What can hang from each mark
z_25: z_129 z_255 z_978
z_145: z_25 z_619
z_382: z_129 z_145 z_978
z_129: z_450
z_255: z_25 z_382 z_450
z_619: z_978

Each row was made from one small tree. The marks that hang from a mark follow it in brackets, in the order of their numbers. Every link used is in the known rows. Write each row's tree.
Known rows
z_255{z_25{z_978} z_382{z_129 z_145{z_619}} z_450}: [ 2.584  0.268  0.175  1.887  0.635 -4.005  6.046  0.723  0.324  7.118
  0.898  1.410 -1.636 -0.528  1.992  3.003 -1.084 -0.261  1.119 -1.739]
z_129{z_450}: [ 0.958  1.538  0.716  0.777  2.594  0.746 -1.789  0.062 -0.348 -1.186
  2.064  0.909  3.342 -1.503 -1.323 -0.108 -1.953 -2.563  0.004  1.001]
z_145{z_25{z_129{z_450} z_255{z_382} z_978} z_619}: [ 1.672  0.682  0.972  0.002  1.377 -0.861  2.867 -0.336 -0.330 -1.601
 -0.560  2.057 -0.799  0.317  2.500 -2.579 -0.847  1.849 -2.615  0.290]
z_25{z_129 z_255{z_382{z_978} z_450}}: [ 2.237  0.865  0.998  1.498  1.644 -3.292  0.443  0.250 -0.109  5.578
 -0.160  1.419  0.873  0.055  0.627  0.570 -1.423  1.913 -0.994 -1.253]
z_255{z_382{z_145{z_25{z_129} z_619} z_978}}: [ 2.761  1.029  0.576  0.476  1.071 -1.894  0.682  0.697 -0.142  2.264
 -0.070  0.792 -1.590 -0.313  1.555 -2.311 -0.055 -0.998  1.150 -1.543]
z_145{z_25 z_619}: [ 2.212  1.267  0.022 -0.320  2.576 -2.517 -1.572  0.466 -0.627 -5.652
  1.137  0.629 -1.643 -0.933  0.635 -3.627 -0.908 -1.420  0.357  0.863]
z_145{z_25 z_619{z_978}}: [ 1.598  1.409  0.068 -0.151  2.135 -3.652 -0.054  0.416 -0.642 -6.394
  1.403  0.636  0.489 -0.966  0.392 -3.077 -0.809 -1.553  0.793  1.683]
z_25{z_129{z_450} z_255{z_382{z_145{z_619}}} z_978}: [ 1.670  0.649  0.757  0.494  1.149  1.846  3.388 -0.218 -0.128  4.732
 -0.918  2.079  1.787  0.150  2.557 -0.312 -0.910  2.025 -2.483 -0.452]
z_382{z_145 z_978}: [ 2.242  1.553 -0.104  0.457  1.851  0.505 -2.963  0.986 -0.076  5.671
  0.679  0.681  3.076 -1.784 -1.002  0.406 -0.759 -2.187  1.742 -1.107]
z_145{z_25}: [ 1.964  1.524 -0.023  0.035  2.748 -2.415 -1.597  0.601 -0.590 -3.785
  1.511  0.902  1.195 -1.043 -1.575 -2.474 -1.461 -1.429  0.799 -0.035]
z_382{z_129{z_450} z_145 z_978}: [ 1.812  2.071  0.227  0.888  0.398  2.020 -2.735  0.494  0.315  5.691
  0.737  0.395  2.800 -0.645 -1.303  2.041 -0.015 -3.879  1.580 -1.227]
z_145{z_25{z_129{z_450} z_255 z_978} z_619}: [ 1.563  0.926  0.242 -0.519  1.630  0.065  0.667 -0.290 -0.397 -2.175
 -0.528  2.135  0.434  0.221  2.255 -2.799 -0.817  1.654 -2.707  1.341]
z_25{z_129 z_255{z_382{z_145{z_619}} z_450} z_978}: [ 2.407  0.207  0.095  0.954  1.371 -1.409  4.150  0.260 -0.119  5.872
 -0.955  1.874  0.545  0.477  2.804  0.802 -1.215  3.495 -1.754 -1.203]
z_382{z_129 z_145}: [ 2.442  1.934 -0.424  0.428  1.508  0.249 -1.517  0.661 -0.173  2.977
  0.802  0.375  2.111  0.084 -1.241  0.111 -0.666 -2.301  1.750 -1.206]
z_382{z_129 z_145 z_978}: [ 2.629  2.035 -0.132  0.422  0.847  0.268 -3.070  0.891  0.125  6.530
  0.416  0.371  2.229 -0.274 -1.249  0.996 -0.150 -3.020  2.318 -1.629]
z_25{z_129 z_255{z_450} z_978}: [ 1.999  0.680 -0.110  0.557  2.276 -1.766  1.218  0.051 -0.282  4.808
 -0.285  2.298  3.735  0.587  0.794  0.796 -2.256  3.129 -1.853  0.166]
z_382{z_129{z_450} z_145{z_25{z_255 z_978} z_619}}: [ 1.706  1.451 -0.409 -0.129  0.234  1.899  0.683  0.131  0.006 -0.030
 -0.670  1.179 -0.123 -0.028  0.993 -0.324  0.539 -0.300 -1.184 -0.311]
z_382{z_145}: [ 2.061  1.470 -0.410  0.403  2.516  0.536 -1.347  0.819 -0.377  1.966
  1.078  0.663  2.896 -1.332 -1.100 -0.550 -1.329 -1.425  1.292 -0.647]

Which tree is each row?
[ 1.438  1.966 -0.323  0.501  0.520  1.817 -0.679  0.184 -0.063 -0.504
  0.016  0.788  1.006 -0.238 -1.309 -0.177  0.282 -0.918 -0.519 -0.902]	z_382{z_129{z_450} z_145{z_25{z_255}}}
[ 1.940  1.488 -0.838  0.564  0.260 -2.301  1.119  0.486 -0.147 -1.952
 -0.154  0.318 -0.738  0.167  0.754 -0.093  0.683  0.304  0.270 -0.158]	z_382{z_129 z_145{z_25{z_255{z_450}} z_619{z_978}}}
[ 2.587  1.028  0.736  0.387  1.256 -0.627 -0.288  0.359 -0.206  5.638
 -1.076  1.262 -0.275  0.053  2.181 -1.810 -0.240  1.450 -0.989 -1.282]	z_25{z_129 z_255{z_382{z_145{z_619} z_978}}}
[ 2.225  1.127 -0.035 -0.249  2.371 -2.081  0.676  0.254 -0.458  0.018
  0.480  2.063  2.977  0.543 -0.100 -2.372 -1.914  0.197  0.131  0.055]	z_145{z_25{z_129 z_978}}
[ 1.085  1.089  1.155  0.407  1.112 -2.252  2.668 -0.431 -0.483 -4.882
  0.107  1.356 -0.282  0.103  1.952 -3.126 -0.450  1.131 -1.717  1.003]	z_145{z_25{z_129{z_450} z_255{z_382}} z_619{z_978}}
[ 2.153  1.073  1.074  0.570  2.451 -1.895  0.546 -0.023 -0.566  2.322
 -0.077  1.631  1.429  0.484  0.457 -2.243 -1.694  1.894 -1.398 -0.798]	z_25{z_129 z_255{z_382}}
[ 1.710  1.652  0.659  1.301  0.693 -0.074  1.937  0.390 -0.006 -0.306
  1.034  0.385 -0.222 -0.221 -1.226  0.245 -0.273 -2.643  1.073 -1.803]	z_255{z_382{z_129{z_450} z_145{z_25}}}
[ 2.432  0.954  0.482  0.388  1.772 -0.444  1.065  0.157 -0.438  2.797
 -0.798  1.309 -0.356  0.406  2.161 -2.516 -0.651  2.135 -1.345 -1.138]	z_25{z_129 z_255{z_382{z_145{z_619}}}}
[ 2.317  1.155 -0.050 -0.656  2.227 -2.259 -1.377  0.044 -0.665 -4.027
 -0.429  1.450 -1.496  0.432  1.841 -4.931 -0.647  1.644 -1.727  0.659]	z_145{z_25{z_129 z_255} z_619}
[ 1.994  1.870  0.201  0.368  0.207  1.945 -2.692  0.399  0.282  3.853
  0.466  0.170  0.263 -0.640  0.654  0.912  0.484 -3.929  1.224 -0.383]	z_382{z_129{z_450} z_145{z_619} z_978}
[ 2.169  0.463  0.542  2.427  1.281 -4.131  3.122  1.004  0.311  8.582
  1.459  1.142  0.061 -2.391 -0.074  3.060 -1.317 -0.739  1.794 -2.320]	z_255{z_25 z_382{z_145 z_978} z_450}
[ 2.141  0.688  0.397  0.381  1.734  0.193  2.414  0.528 -0.305  4.424
 -0.547  1.522  0.874 -0.980  1.642 -0.145 -0.943  1.888 -1.468 -1.013]	z_25{z_255{z_382{z_145{z_619}}} z_978}
[ 2.677  0.196  0.503  1.913  0.967 -4.328  3.585  0.656  0.282  8.178
  0.579  1.428 -1.765 -0.959  2.594  1.106 -0.962  0.025  1.146 -1.688]	z_255{z_25{z_129} z_382{z_145{z_619} z_978} z_450}
[ 2.427  1.298  1.499  1.438  1.164 -4.611  0.915  0.548  0.107  7.025
  1.455  1.207 -0.167 -0.856 -0.464  0.715 -1.239 -2.382  1.975 -2.120]	z_255{z_25 z_382{z_129 z_978}}
[ 2.227  0.940 -0.066 -0.604  2.384 -2.120  0.161  0.494 -0.510 -3.063
  0.809  1.320 -0.248 -0.809  1.109 -2.526 -1.244 -0.673 -0.001  0.995]	z_145{z_25{z_978} z_619}
[ 2.431  0.701  0.662  0.612  1.299 -4.256  0.686  0.248 -0.229 -0.608
 -0.520  1.175 -3.159  0.095  2.313 -2.113 -0.386  1.782 -1.200 -0.438]	z_145{z_25{z_129 z_255{z_382{z_978} z_450}} z_619}
[ 2.287  0.849  0.851  1.495  1.558 -2.666  1.805  0.928  0.114  8.352
  1.204  1.357  0.804 -2.295 -0.169  0.915 -1.154 -1.407  1.778 -2.150]	z_255{z_25 z_382{z_145 z_978}}
[ 2.501  1.228  0.000 -0.543  2.416 -2.735 -1.101  0.189 -0.588 -4.577
  0.536  1.173 -1.125  0.419  1.526 -4.655 -1.015 -0.596 -0.038  0.961]	z_145{z_25{z_129} z_619}
[ 1.582  1.215  0.302 -0.418  1.788 -0.527 -1.060 -0.313 -0.519 -4.774
 -0.169  1.503 -0.969  0.081  1.757 -3.943 -0.482  0.918 -2.383  1.273]	z_145{z_25{z_129{z_450} z_255} z_619}
[ 2.665  1.698  0.827  1.193  0.736 -0.977 -0.357  0.846  0.121  6.619
  0.560  0.338  0.741 -0.388 -0.834  1.216 -0.313 -2.737  2.274 -2.715]	z_255{z_382{z_129 z_145 z_978}}
[ 1.831  0.820  1.192  1.612  0.968 -1.163  2.583  0.250  0.262  8.755
  0.854  1.867  1.623 -1.302  0.601  0.575 -1.172 -1.325  0.830 -1.653]	z_255{z_25{z_129{z_450}} z_382{z_145 z_978}}
